Every row comes from one small tree of marks. The marks that hang from a mark follow it in brackets, in the order of their numbers. Every link used is in the known rows. Which tree was each row made from?
Known rows:
j459{j268 j649{j12 j606 j813 j845}}: [-2.004, -0.020, 1.863, 2.295, -1.565, 0.312, 1.773, -0.381, 0.735, -2.579, -0.600, -1.484, -0.429, 0.805, -2.590, 1.160, -0.616, 0.616, -0.018, -0.315, 2.966]
j216{j649{j12 j459{j268} j813 j845}}: [1.160, 0.800, -0.608, 2.135, -1.390, -0.252, 1.247, 0.373, -0.489, -0.905, 1.123, 0.423, -2.136, 4.261, -0.873, 4.185, 0.786, -0.751, 0.214, -0.289, 2.847]
j649{j459}: [2.763, -0.780, -0.528, -1.274, 1.726, 0.779, -1.053, 0.150, -0.162, 2.047, 0.636, 0.661, 0.187, -2.655, 1.685, -2.212, 1.390, 1.179, 0.852, 0.084, -2.666]
j649{j12 j459 j606 j813 j845}: [-0.130, 0.515, 0.694, 1.566, -2.894, -2.711, 1.350, 0.793, -0.212, -3.918, -0.257, 0.652, -3.409, 4.480, -0.386, 5.799, -1.249, -2.700, 1.443, 1.355, 2.254]
j845{j649{j606 j813}}: [3.572, 0.249, -2.731, 1.267, -0.327, 0.633, -1.215, 1.052, -0.905, 0.523, 1.334, 1.458, -1.523, 0.389, 1.559, 1.241, -1.407, -3.873, 0.093, 0.416, -2.315]
j459{j268 j649}: [0.519, -1.212, 0.753, -0.248, 2.577, 3.501, -0.379, -0.963, 0.782, 2.802, 0.210, -1.448, 2.860, -5.537, -0.693, -6.095, 1.833, 4.063, -0.475, -1.489, -1.390]
j606{j649}: [1.916, -0.685, -1.980, -3.295, 2.240, -2.176, -2.226, 0.541, -0.270, 3.511, 2.069, 2.164, 0.881, 0.178, 0.392, -3.324, 0.238, 0.570, -1.155, -0.291, -2.169]
j813{j649{j459{j268} j606}}: [-0.610, -0.245, 2.396, -0.008, 0.942, 3.117, -0.183, 0.310, -0.020, 1.010, -1.180, 0.731, -0.223, -1.580, 0.931, -0.983, 0.959, -0.720, 0.876, -0.044, 1.040]
j606{j649{j12 j813}}: [0.527, -0.185, -1.832, 0.059, 0.262, -2.988, -0.426, 0.689, -0.384, 0.517, 2.569, 2.757, -0.350, 5.280, -0.096, 0.553, -1.025, -1.113, -1.708, 0.941, 0.377]
j709{j459{j268 j649{j845}}}: [-1.797, -0.181, 1.423, -2.551, 1.700, 1.997, -0.535, -0.922, 0.643, 3.454, -1.480, -1.246, 2.814, -3.589, 0.334, -4.505, 1.940, 0.692, -0.013, -2.571, -0.654]
j606{j649{j12 j459{j268} j813 j845}}: [-0.414, -1.013, 0.131, 0.533, -0.965, -2.137, 0.648, 0.180, 0.359, -0.835, 0.555, 2.968, -1.979, 4.936, -0.299, 1.643, 0.539, -0.762, -0.308, -0.080, 3.253]
j459{j268}: [1.721, -0.947, 1.094, -0.541, 1.600, 1.984, -0.414, -0.667, 0.487, 3.230, 0.668, -0.163, 2.085, -5.131, -0.822, -4.513, 2.350, 2.849, -0.587, -1.859, -2.754]
j268{j459{j649{j606}}}: [-1.434, -0.918, -0.668, -2.165, 1.412, 0.760, -0.816, 0.083, -0.285, 2.286, 0.287, -2.195, 2.119, -5.823, 0.057, -5.175, 0.767, 1.753, -0.363, 0.438, -3.412]
j24{j459{j268 j649{j12 j813 j845}}}: [-3.142, 0.530, 1.139, 1.199, -0.391, 1.279, 1.376, -1.965, 1.187, 0.088, -0.231, -0.279, 1.948, 0.503, -0.399, -0.855, 0.420, 0.348, -0.441, -1.371, 1.750]
j24{j459{j268 j649{j12 j606 j813 j845}}}: [-4.427, 0.500, 2.021, 1.056, -1.395, 0.423, 1.786, -1.655, 1.464, -0.856, -0.666, -0.862, 1.268, 0.992, -1.398, 0.416, -0.214, -1.189, -0.142, -0.628, 2.654]
j593{j209{j649{j459 j606}}}: [4.848, -1.414, -2.349, -2.165, 1.608, -0.769, -0.709, 0.091, 0.308, 0.285, -1.861, 1.038, 0.671, -2.840, 0.576, -1.484, 0.497, 4.093, -0.997, 2.635, -4.434]
j709{j459{j268 j649{j12 j606 j813 j845}}}: [-4.387, 0.294, 2.532, 0.293, -1.099, 0.436, 1.516, -0.560, 0.835, -0.070, -1.557, -1.429, 1.030, 1.427, -1.141, 0.098, 0.155, -2.388, -0.145, -0.812, 2.525]
j268{j459{j649{j12}}}: [-1.630, -0.635, -1.016, -0.132, 1.658, 0.968, -0.429, -0.296, -0.398, 1.641, 0.845, -2.099, 2.517, -4.107, -0.081, -4.512, 0.945, 3.238, -1.257, 0.486, -2.175]
j209{j649{j12 j606 j813 j845}}: [2.371, 0.485, -1.184, -0.446, -1.779, -1.902, -0.076, 1.072, -0.635, -3.658, -1.018, -0.124, -1.130, 2.801, -0.974, 5.410, -2.770, 1.036, -1.093, 2.104, -0.411]
j709{j459{j268 j649{j606}}}: [-3.254, -0.845, 2.474, -2.217, 1.597, 2.539, -0.008, -0.794, 1.181, 3.799, -1.306, -2.002, 3.240, -3.878, -0.615, -5.182, 1.582, -0.954, -0.169, -1.073, -0.475]
j845{j649{j12 j459{j268} j606 j813}}: [1.215, -0.994, -0.110, 4.244, -1.353, 2.103, 0.886, 0.292, 0.294, -1.056, 0.230, 0.951, -2.350, 1.398, 0.278, 2.336, -0.163, -3.640, 0.273, 1.125, 1.870]

Which tree is each row?
[1.962, 1.238, -0.359, -1.119, 1.195, 0.938, -1.525, 0.717, -1.370, 0.163, -0.915, 1.797, -1.271, 0.575, 3.046, 1.175, 0.088, 0.241, 1.253, -0.795, 0.018]  j813{j649{j459 j845}}
[0.411, 0.992, -1.207, 1.379, -0.198, -0.762, 0.321, 0.063, -0.504, -2.249, 0.631, -0.366, -0.403, 2.532, -0.063, 1.548, -1.387, 1.331, -0.116, -0.003, 0.896]  j459{j649{j12 j813 j845}}
[1.422, 1.283, -0.829, 1.598, -1.564, -2.489, 0.451, 0.409, -0.881, -2.290, 1.020, 0.879, -1.394, 3.645, -0.252, 3.827, -1.005, -0.139, -0.225, -0.238, 0.084]  j649{j12 j813 j845}
[-3.284, -0.382, 1.627, -0.160, 0.263, 2.286, 1.074, -1.653, 1.567, 1.926, -0.080, -0.431, 2.707, -1.890, -0.189, -3.351, 0.616, -1.150, -0.020, -0.717, -0.143]  j24{j459{j268 j649{j606 j813}}}
[1.593, 0.948, -0.392, -0.772, -1.955, -2.708, -0.046, 0.902, -0.766, -1.508, 0.338, 0.814, -1.765, 1.570, -0.197, 2.948, -1.193, -1.900, 0.956, -0.450, -1.428]  j649{j606 j813 j845}
[-1.430, 0.151, -1.511, 0.581, -0.257, -0.457, 0.338, 0.063, -0.925, -0.729, 0.476, -1.056, 0.620, -0.988, 0.397, -1.071, 0.042, 1.940, -0.661, 0.016, -1.215]  j268{j459{j649{j12 j813 j845}}}
[-0.034, 0.228, 1.103, 0.066, -1.587, -2.510, 0.312, 0.477, 0.122, -2.393, -0.629, -0.666, -2.498, 1.506, -1.037, 3.991, -0.544, -1.024, 1.282, 1.010, 2.006]  j649{j12 j459 j606 j845}
[1.522, -0.133, 0.459, -2.179, -0.714, -1.788, -0.657, 0.638, -0.071, -0.546, -0.765, -0.015, -2.013, -0.967, 0.352, 1.566, 0.171, -0.814, 1.974, 0.057, -0.538]  j649{j459 j606 j845}
[2.059, -1.066, 1.184, -0.914, 0.405, 0.934, -0.239, -0.437, 0.371, 1.125, -0.812, 0.444, -0.465, -3.561, 0.339, -1.534, 2.443, 2.149, 1.286, -1.788, -0.619]  j649{j459{j268} j845}
[3.624, -1.403, -0.888, -3.025, 1.173, 0.954, -1.424, 0.883, 0.105, 0.212, -1.342, -0.252, 0.277, -2.754, 0.802, 0.056, -0.575, 2.115, -0.068, 2.397, -2.771]  j209{j649{j459 j606}}
[3.363, -0.332, -2.498, 2.085, 1.133, 1.612, -1.287, 0.363, -0.464, 0.750, 0.893, 0.839, -1.409, -0.085, 1.812, 0.810, 0.025, -1.239, -0.043, 0.894, -0.338]  j845{j649{j12 j459}}
[-1.895, -0.280, 2.171, 0.803, -0.407, 0.486, 0.827, -0.643, 1.006, -1.244, -1.002, -2.624, 0.427, -1.759, -3.198, -0.593, 0.034, 2.054, -0.048, -0.571, 2.695]  j459{j268 j649{j12 j606 j845}}
[2.275, 0.571, -2.201, 3.178, -1.096, -0.087, -0.315, 0.923, -0.742, -1.114, 1.469, 0.810, -1.946, 2.753, 0.259, 3.390, -2.037, -4.048, -0.589, 1.367, -0.038]  j845{j649{j12 j606 j813}}
[-0.765, 0.947, -0.664, -2.121, 0.807, 0.100, -0.554, 0.031, -0.495, 1.765, -0.580, 0.119, 1.407, 0.818, 2.182, -1.423, -0.024, -1.705, 0.313, -1.360, -1.416]  j709{j459{j649{j813 j845}}}
[0.511, 2.285, -0.138, 0.579, 0.426, -0.358, -0.982, 0.610, -1.509, -1.120, -0.173, 0.759, -0.670, 2.575, 0.821, 2.733, -1.129, 0.519, -0.420, -0.601, 1.129]  j813{j649{j12 j845}}
[-2.649, 0.123, -0.620, 0.394, -1.285, -1.231, 0.763, 0.346, -0.653, -1.647, 0.049, -1.645, -0.045, -0.579, -0.641, 0.185, -0.710, 0.241, -0.355, 0.704, -0.287]  j268{j459{j649{j12 j606 j813 j845}}}
[-0.491, -0.358, 1.323, 0.359, -0.750, 1.041, 0.914, -0.276, 0.579, -0.910, -0.674, -0.782, 0.078, -1.402, -1.409, -1.030, 0.035, 0.799, 0.618, -1.191, 0.730]  j459{j268 j649{j606 j813 j845}}
[-2.517, -0.053, -0.274, -0.904, -0.221, -1.124, -0.101, 0.127, -0.394, -0.446, -0.270, -2.696, 0.667, -2.935, -1.151, -1.391, -0.139, 1.608, -0.416, 0.491, -0.502]  j268{j459{j649{j12 j606 j845}}}
[-2.182, 0.305, 0.126, -2.354, 1.454, 0.701, -0.647, -1.217, 1.006, 2.467, 0.192, -1.136, 2.785, -2.425, 0.501, -3.237, -0.229, -0.729, 0.137, 0.078, -1.467]  j24{j459{j649{j606}}}
[1.501, 0.234, 0.013, 0.261, -0.333, -1.588, -0.161, 0.135, -0.261, -1.286, -0.166, 0.071, -1.639, 0.986, 0.249, 2.552, 0.375, 1.020, 0.864, 0.134, 0.980]  j649{j12 j459 j845}
[-0.449, 0.547, 0.425, 1.980, -1.682, -1.874, 1.046, 0.628, -0.211, -1.929, 1.260, 0.023, -0.930, 3.202, -1.430, 2.999, -1.528, -2.123, -0.405, 1.586, 0.095]  j649{j12 j606 j813}
[0.591, -0.212, -1.506, -0.276, -0.841, -3.748, -0.194, 0.806, -0.406, -1.280, 1.092, 3.286, -2.569, 6.509, 0.780, 3.013, -0.770, -1.608, -0.104, 0.783, 2.311]  j606{j649{j12 j459 j813 j845}}
[-1.909, 0.229, 0.750, -0.600, 0.335, 1.802, 0.616, -1.810, 0.988, 1.605, -0.348, 0.260, 2.345, -1.455, 0.766, -2.678, 1.004, 0.583, 0.107, -2.151, -0.263]  j24{j459{j268 j649{j813 j845}}}
[0.187, 0.909, 0.333, 1.239, 1.401, 1.668, -0.553, 0.474, -0.878, -0.271, -0.115, 1.086, -0.505, 2.073, 1.815, 1.223, -0.152, 0.121, 0.035, 0.947, 1.345]  j813{j649{j12 j459}}
